What can hang from each mark:
j455: j967
j749: j382 j836
j296: j382 j564 j967
j702: j382 j564
j564: j455 j749
j382: j455 j702 j749

Known rows, with every way that one mark hangs from another:
j296(j564(j455 j749) j967): [-3.716  1.595 -0.599  0.740 -2.449 -0.449  1.264  0.195 -0.438 -0.792
 -0.173 -1.238 -2.420 -2.379  1.268 -1.103 -2.319 -0.499  3.701 -0.254
 -3.520 -1.290 -3.284 -0.136  1.374 -2.810]
j296(j564(j455 j749(j382)) j967): [-5.464  0.169  1.587  0.008 -2.390  0.554  0.068 -0.071  0.161 -2.496
 -0.058 -0.884 -1.491 -1.893  2.236 -0.825 -1.603 -1.379  3.224 -0.411
 -3.142  0.443 -1.405  1.804  1.388 -2.714]
j702(j382): [-2.799 -0.792  1.472  1.169 -1.183  0.011  1.315  1.385 -0.663  1.455
 -0.578 -1.175 -0.681  1.545  0.026 -2.497 -0.770  2.125 -1.573  0.019
 -0.577  0.924 -2.797 -0.065  2.573 -2.751]
j382(j455): [-1.731  1.641 -0.261  2.623 -1.722 -1.688  0.674 -1.162 -0.157  0.642
  2.090  0.126 -2.044  1.360  0.639 -1.183 -1.093  0.093  1.157 -0.118
 -0.140  1.144 -1.370  0.097  0.678 -1.192]
j296(j382): [-0.245  2.509 -0.299  0.794  0.489 -1.188  1.105 -1.025 -1.347  0.745
  0.766  1.018 -2.159  1.038  0.235 -0.884 -2.638 -0.081  0.354  0.680
 -2.202 -0.438 -2.549 -3.145  1.438 -2.271]
j564(j749(j382 j836)): [-3.433  0.161  3.050 -1.814 -2.562  1.180  0.894  0.650 -1.774 -1.832
 -1.594  1.763  0.229  0.182  0.433 -0.358 -0.548 -0.015 -2.322 -1.244
  0.048  2.297 -0.964  1.844  0.588 -0.418]
j749(j382 j836): [-1.745 -0.982  2.124 -1.417 -0.461  0.498  0.976  0.500 -1.189 -1.480
 -0.830  0.872  0.593  0.463 -0.086 -0.879 -1.407  0.406 -3.716 -0.432
  0.076  3.494 -0.014  0.879  0.587 -2.171]
j296(j382 j564 j967): [-1.274  2.212 -1.356  1.354  0.786 -1.235  1.245 -0.802 -0.121 -1.314
  0.230  1.063 -2.020  0.143  0.501 -0.242 -3.776 -0.822  2.725 -0.436
 -3.376 -1.848 -2.600 -3.734  0.612 -3.882]
j382(j455(j967)): [ 0.733  0.507 -0.363  3.285 -1.261 -3.575  1.505 -1.255 -0.656 -0.812
  2.336  0.561 -2.075  1.112  0.844 -1.698 -1.827 -0.552  1.852 -0.253
 -0.037  1.940 -2.509 -0.615 -0.534 -0.451]
j564(j749): [-3.195  2.966  1.589  0.248 -2.750 -0.650  1.725 -0.361 -2.388 -0.111
 -0.248  1.257 -1.894  0.784  0.719 -1.353 -1.333 -0.023  0.492 -0.250
 -1.233 -0.749 -3.014  0.820  1.215 -1.178]
j749(j382(j455(j967) j702) j836): [ 1.220 -2.709  0.683  1.065 -1.651 -2.831 -0.348 -2.702 -0.451 -2.879
  0.085 -0.536  1.260 -0.537  0.997 -0.560 -0.651 -0.772 -0.141 -1.865
  1.402  3.083  1.309  0.793 -2.028  1.178]
j702(j382 j564): [-2.838 -1.250  1.308 -0.378  0.799 -0.065  0.607  0.102 -0.473  3.514
 -0.666 -1.830 -1.363  1.250  1.726 -3.498 -0.280  2.155 -1.839  1.450
 -1.224  0.646 -2.860 -0.987  1.549 -2.935]
j564(j455(j967) j749(j382 j836)): [-0.692 -1.936  1.640 -1.086 -2.374 -0.911  1.196  0.634 -1.271 -2.022
 -0.874 -0.211 -0.272 -2.378  0.840 -0.716 -0.802 -0.261 -0.657  0.246
 -1.062  4.223 -2.491  0.987  0.437  0.038]
j749(j382(j702) j836): [-1.179 -1.890  1.725 -1.409 -0.987 -0.299 -0.182 -1.578 -1.530 -1.466
 -1.707 -0.709  1.852 -0.557  0.308 -1.011 -0.917  0.092 -2.742 -1.161
  0.228  1.348  1.789  1.346 -0.144 -1.032]
j702(j382(j749(j836)) j564(j455)): [-0.372 -2.019 -0.950 -1.850 -0.598 -0.572 -0.153  0.508  0.908  3.588
 -2.640 -4.821 -1.223 -1.680  1.399 -1.917 -0.384  4.179 -2.933  1.645
 -2.243  2.160 -1.881 -0.470  3.541 -3.576]
j296(j382 j564): [ 0.142  1.984 -1.428  1.394  1.249 -2.743 -0.100 -0.434 -0.123  0.749
  0.700  2.103 -1.448  2.034  0.042  0.192 -3.309 -0.394  1.286 -0.381
 -3.195 -2.239 -1.626 -2.861 -0.620 -3.716]
j564(j455 j749): [-3.110  1.952  0.088  0.304 -2.889 -0.763  1.027  0.122 -1.304  1.217
  0.249 -1.286 -2.502 -1.766  0.749 -1.370 -1.025  0.222  1.371  1.227
 -2.206  0.264 -3.141  0.573  2.165 -1.080]
j702(j382(j455(j967) j749) j564): [ 0.505 -0.796  0.093  2.322 -0.867 -3.439 -0.449 -2.322  0.744  1.004
  0.207 -2.605 -2.138  2.089  3.440 -2.313 -0.330  2.296  1.331  0.347
 -1.172  1.870 -2.162 -0.087  1.845 -1.483]
j749(j836): [-0.529  0.258  0.030 -0.985 -0.842 -0.406  1.972  0.882 -1.718  0.161
 -1.136  0.786 -0.474 -0.261 -0.970 -1.119 -2.075  0.995 -3.271 -0.070
 -0.139  1.482 -1.876 -0.920  0.613 -2.281]
j564(j455(j967) j749(j382(j702))): [-1.486 -1.410  1.837  0.339 -2.734 -2.162 -0.461 -2.620 -1.516 -2.071
 -0.426 -2.308 -0.142 -2.409  2.105 -1.460 -0.294 -1.511  2.709  0.218
 -1.797  0.843 -0.524  1.798  0.293  0.869]

Rows:
[-1.220 -1.815  0.848  0.453 -2.239 -0.925 -1.223 -2.340  0.110 -1.547
 -0.099 -0.933  1.076 -0.423  0.846 -0.073 -0.052  0.035 -0.884 -1.901
  1.431  2.170  2.672  1.541 -0.753  0.539]	j749(j382(j455 j702) j836)
[-1.695 -0.256  2.319  2.481 -3.384 -2.753 -1.002 -3.770 -1.189 -3.273
  0.829 -0.251 -0.221  0.412  2.755 -0.639  0.387 -1.886  3.882 -1.934
  0.501  0.705  0.277  2.566 -1.199  2.474]	j564(j749(j382(j455(j967) j702)))
[ 0.896  0.981 -1.680  1.163 -3.243 -2.935 -0.750 -3.332 -0.374 -0.973
 -1.249 -2.104 -0.184 -0.296  1.035  0.416 -0.949  1.440  0.218 -2.065
  0.449 -0.170  1.974  1.245  0.881 -0.654]	j382(j455 j702 j749(j836))
[-1.698 -0.466  1.407  2.039 -1.977 -2.202  0.599 -0.997  0.027  1.840
  0.490 -1.064 -2.292  1.525  2.919 -2.314  0.758  0.963  2.371 -0.083
  0.076  1.431 -4.266 -0.327 -0.123  0.996]	j702(j382(j455(j967)) j564(j749))
[ 0.359  1.891 -1.281  0.974 -2.769 -2.005  0.481 -1.227 -0.175 -0.798
 -0.316 -0.359 -1.475  0.596  0.657  0.511 -1.583  1.843 -0.955 -1.394
 -0.037  1.823  0.229  0.881  1.936 -1.795]	j382(j455 j749(j836))
[-0.952  2.159 -1.637  2.793 -1.506 -1.108  0.410 -4.367 -0.044 -1.015
  0.808 -2.048 -2.225 -1.516  1.757 -0.536 -1.613 -1.003  4.935 -0.922
 -0.828 -1.116 -1.188 -3.176  1.216  0.445]	j296(j382(j455 j702) j967)
[-0.922 -0.775  2.449  0.961 -3.093 -1.484  0.838 -0.666 -0.826 -3.183
  0.267  1.855 -0.429  0.380  1.388  0.040 -0.218 -0.789  0.523 -1.995
  1.168  4.106 -1.426  1.452 -1.236  1.818]	j564(j749(j382(j455(j967)) j836))
[-1.006  0.622 -0.902  1.126 -0.165 -2.688 -1.304 -4.453 -0.121  2.590
  1.058 -2.108 -1.465  0.197  2.664 -1.999 -0.141 -0.007  1.811  0.781
 -0.348 -1.170  0.277 -0.240 -1.148 -0.377]	j382(j455 j702(j564))
[-0.247  0.333 -0.078 -0.702 -0.461 -2.645  0.949 -1.414 -1.443  2.070
  0.283 -1.498 -2.874 -1.910  2.604 -2.519 -0.991 -0.318  1.777  2.627
 -2.950  0.628 -4.604 -0.926  0.227 -0.804]	j702(j564(j455(j967) j749))
[-0.341  2.303 -1.393  2.557 -3.063 -3.433 -1.300 -4.619 -0.652 -0.704
  0.311 -2.832 -1.133  0.761  1.994 -0.366 -1.062  0.716  2.457 -1.234
 -0.675 -1.353  1.732  1.767  1.899 -1.001]	j382(j455 j702 j749)
[ 0.362  1.724 -1.838  2.943 -0.944 -3.020 -0.925 -3.996 -0.085  0.980
  1.551 -1.094 -1.356  0.294  0.896  0.130 -1.099 -0.741  3.473 -0.834
 -0.413 -1.570  0.025 -2.491  0.132  0.393]	j296(j382(j455 j702))
[-1.621 -0.825  1.296  0.641 -1.716 -0.229  0.157 -0.234  0.316 -1.193
  0.770  0.701 -0.046  0.663  0.569 -0.326 -0.400  0.168 -1.852 -1.244
  1.142  4.215  0.830  1.187 -0.030 -0.467]	j749(j382(j455) j836)
[-2.310  0.619  2.965  2.334 -3.146 -2.110  0.367 -1.815 -0.823 -2.887
  1.909  1.527 -1.397  1.696  2.324 -0.799 -0.224 -1.653  2.819 -1.122
  0.310  2.753 -1.570  2.087 -0.292  1.524]	j564(j749(j382(j455(j967))))
[-3.198 -0.030  2.132 -1.217 -1.860  0.408 -0.523 -1.402 -0.129  0.602
 -0.174  0.905 -0.965  0.585  2.728 -0.381  0.829  0.023 -0.539 -0.350
  0.613  2.834 -0.228  1.529 -1.100  1.002]	j702(j564(j749(j382(j455) j836)))
[ 2.455  0.939 -2.193  4.164  0.610 -5.249  0.025 -1.371  0.836 -0.602
  2.759  2.066 -2.181  2.335  0.875  0.693 -2.866 -1.157  4.193 -1.089
 -1.788 -0.465 -2.062 -3.464 -2.221 -1.535]	j296(j382(j455(j967)) j564)
[ 0.833  0.388 -1.111 -2.522 -0.287 -2.272 -0.823 -3.875 -1.555  1.012
 -3.055 -2.463 -0.193 -0.823  2.035 -1.107 -1.433  1.755 -2.246  0.471
 -1.809 -1.230  1.080  0.078  0.801 -2.597]	j382(j702(j564) j749(j836))
[ 0.098 -1.510  1.348  2.582 -1.481 -3.398 -0.804 -3.700 -0.242 -2.765
  1.531 -1.008  0.273  0.421  1.986 -1.382 -0.505 -1.520  2.394 -1.181
  0.344  1.890  1.043  1.503 -1.136  0.906]	j749(j382(j455(j967) j702))
[ 0.462 -0.329  0.284  3.913 -2.795 -3.327  0.532 -0.998  0.430 -0.988
  0.561 -2.125 -1.796  2.381  1.667 -1.303 -1.042  2.082  1.542 -1.281
 -0.456  1.959 -2.006  0.929  2.714 -1.209]	j702(j382(j455(j967) j749))
[ 3.363 -0.129 -1.763  1.840 -2.883 -4.539 -0.153 -3.555 -0.895 -2.446
 -0.968 -1.766 -0.161 -0.596  1.071  0.250 -1.627  0.931  0.938 -2.095
  0.339  0.783  0.725  0.360 -0.087 -0.075]	j382(j455(j967) j702 j749(j836))
[-2.652  1.750  0.135  0.687 -2.302 -2.182 -1.137 -4.528 -1.018  2.057
  0.261 -1.499 -1.909  0.023  3.349 -1.139  0.639 -0.391  3.308 -0.101
 -0.140 -2.278 -0.420  0.656 -1.018  1.469]	j382(j455 j702(j564(j749)))
[-1.514  0.625 -0.507 -0.642 -2.504 -1.586 -0.842 -3.360 -1.026  1.964
 -1.267 -1.082 -0.720 -1.056  2.362 -0.460  0.588  0.504  0.783 -0.670
  0.846 -0.830 -0.364  0.058 -1.832  1.729]	j382(j455 j702(j564(j749(j836))))
[-2.850  3.689 -1.061  3.066 -2.166 -1.350  0.534 -1.559  0.686 -1.510
  1.322  1.463 -3.206  0.686  1.886  1.034 -2.106 -1.516  6.145 -2.190
 -1.978 -1.976 -2.860 -2.479 -0.043 -0.810]	j296(j382(j455) j564(j749) j967)
[ 1.627 -1.451 -0.382  2.524 -2.990 -2.843  0.842  0.343  0.395 -1.358
 -0.884 -1.626 -0.689  1.181  0.607 -0.502 -1.100  2.953 -0.734 -2.143
  0.678  3.435 -1.878  0.228  1.967 -1.116]	j702(j382(j455(j967) j749(j836)))
[ 0.162  0.565 -1.738 -0.977 -0.103 -2.993 -1.800 -4.652 -0.477  2.560
 -1.100 -5.412 -1.866 -2.295  3.033 -2.056 -1.018  1.317  1.179  2.377
 -3.739 -1.678  0.589  0.431  2.480 -2.961]	j382(j702(j564(j455)) j749)
[-2.102  1.179  0.781 -2.660 -0.795 -0.115  1.209 -0.283 -2.014  2.022
 -1.925  1.022 -1.306 -0.328  1.173 -1.438 -0.676  0.816 -2.067  0.726
 -0.708  0.242 -2.894 -0.710 -0.492 -0.814]	j702(j564(j749(j836)))
[-0.821 -0.644  0.657 -0.288 -2.285 -0.197  1.075  1.144 -0.655  0.132
 -2.880 -1.705 -0.044  1.013 -0.321 -0.863 -1.254  3.653 -3.541 -1.164
 -0.755  1.550 -1.508  0.659  3.560 -3.339]	j702(j382(j749(j836)))
[-2.941 -1.105  1.828 -3.410 -0.760  0.832 -0.483 -0.447 -0.452  1.700
 -1.267 -1.213 -0.862 -2.359  2.268 -1.135  0.392  0.398 -1.810  1.474
 -1.602  2.833 -1.171  0.788  0.482 -0.738]	j702(j564(j455 j749(j382 j836)))
[-1.210 -2.014  0.576 -0.948 -0.002 -1.161 -1.960 -3.488  0.491  0.734
 -0.455 -1.661  0.647 -0.565  2.527 -1.003  0.591  0.125 -0.881 -0.282
  0.754  1.798  2.353  0.629 -1.892  0.259]	j749(j382(j455 j702(j564)) j836)
[-2.723  1.180 -0.683  0.867 -2.374 -2.087  0.049  0.796 -0.285  1.373
  0.281 -0.339 -1.850 -0.449  0.714 -0.365 -1.702  0.016  2.225  0.039
 -2.978 -1.636 -2.258  0.677  0.186 -2.693]	j296(j564(j455 j749))
[ 0.872  0.888 -1.010 -0.932 -2.138 -2.055  0.091 -2.570 -1.978 -1.235
 -2.796 -1.749  0.566 -0.782  0.230 -0.306 -1.897  1.752 -1.826 -1.221
 -0.961 -0.908  1.030  0.791  1.645 -2.303]	j382(j702 j749(j836))
[ 0.409 -3.267  0.523 -0.720  1.269 -3.016 -1.350 -3.757 -0.393  0.656
  0.163 -3.813 -0.593 -2.429  3.358 -3.050 -0.396 -0.994  1.200  2.592
 -2.839  1.472 -0.077  0.017 -0.494 -1.014]	j749(j382(j702(j564(j455(j967)))))
[-0.728 -0.938 -1.505 -0.937  0.594 -2.153 -0.918 -3.288 -0.652  3.696
 -0.220 -4.536 -1.404 -2.730  2.213 -2.899 -0.552  0.442  0.826  3.019
 -2.567 -1.408 -0.620 -0.989  0.453 -2.034]	j382(j702(j564(j455)))
[ 0.806  3.442 -2.541  3.438 -0.827 -4.302 -1.534 -2.501  1.430 -0.328
  1.590  0.829 -2.556  2.986  1.536  1.716 -2.678  0.352  3.786 -1.668
 -2.888 -1.808  0.459 -1.166  0.691 -3.150]	j296(j382(j455 j749) j564)
[-2.985 -0.421  1.756  0.131 -4.132 -0.479 -1.211 -2.306 -0.797 -1.744
 -0.881 -0.327  0.797 -0.415  1.414  0.507  0.852 -0.447  0.650 -2.701
  1.665  1.116  1.864  2.435 -0.986  2.347]	j564(j749(j382(j455 j702) j836))
[-0.167  0.681 -0.163  1.439 -1.727 -4.026 -0.512 -4.834 -1.339  0.729
  0.455 -1.106 -1.721 -0.058  3.584 -1.674  0.132 -0.698  3.909  0.011
 -0.374 -1.307 -1.718 -0.203 -1.980  2.226]	j382(j455(j967) j702(j564(j749)))
[-1.313 -0.538 -0.994 -2.685 -1.685 -1.067 -0.538 -2.164 -1.291  3.183
 -2.447 -3.438 -0.845 -3.889  1.566 -1.263  0.106  0.816 -0.281  1.419
 -1.358 -0.714 -1.175 -0.869 -0.464  0.122]	j382(j702(j564(j455 j749(j836))))
[-4.307  2.496  0.879  0.694 -2.385 -0.432  1.666 -0.170 -1.299 -2.129
 -0.749  1.150 -2.043  0.093  1.196 -0.768 -2.663 -0.842  2.853 -1.379
 -2.425 -2.167 -3.102  0.245  0.550 -2.612]	j296(j564(j749) j967)
[-2.398 -0.977  2.226 -1.661  1.269 -1.060 -1.577 -4.080 -0.966  0.829
 -0.439 -1.830  0.106  0.299  2.977 -2.480 -0.203 -0.705 -0.644  1.387
 -1.650 -0.226  1.546  1.008 -0.491 -1.530]	j749(j382(j702(j564)))
[-0.419 -0.700  1.869  2.711 -0.830 -2.449  0.412 -1.802 -0.115 -2.527
  2.670  0.882 -1.221  1.695  1.877 -1.243 -1.102 -1.363  1.500 -0.371
  0.028  3.879 -0.742  1.241 -0.336 -0.093]	j749(j382(j455(j967)))
[-1.058  1.132 -2.660  1.328  0.670 -1.282  0.894 -0.338  0.984  0.101
  0.670 -1.399 -2.667 -2.133  0.619 -0.528 -3.481 -0.564  3.736  0.857
 -4.564 -1.219 -2.927 -3.959  1.582 -3.955]	j296(j382 j564(j455) j967)
[-2.829  1.478 -0.061 -1.219 -1.025 -0.651  0.305 -1.212 -1.110  3.474
  0.073 -1.956 -3.054 -1.620  2.559 -2.276 -0.408  0.340  1.209  2.808
 -2.906 -0.072 -3.293 -0.416  1.172 -1.103]	j702(j564(j455 j749))
[-2.665  2.773  0.149 -1.154 -0.329 -0.192  0.324 -4.698 -1.811  0.416
 -1.766 -1.733 -2.343 -2.062  3.302 -1.565 -1.253 -0.998  3.909  0.811
 -2.904 -3.495 -2.862 -3.304  0.866  0.298]	j296(j382(j702(j564(j749))) j967)
[-2.846 -1.961  0.402 -1.982 -1.790  0.651  0.519  1.747  0.144  4.389
 -2.440 -3.189 -1.272 -2.214  1.213 -2.047  0.529  3.101 -1.944  1.290
 -0.942  1.598 -3.975 -0.916  1.692 -0.959]	j702(j382 j564(j455 j749(j836)))
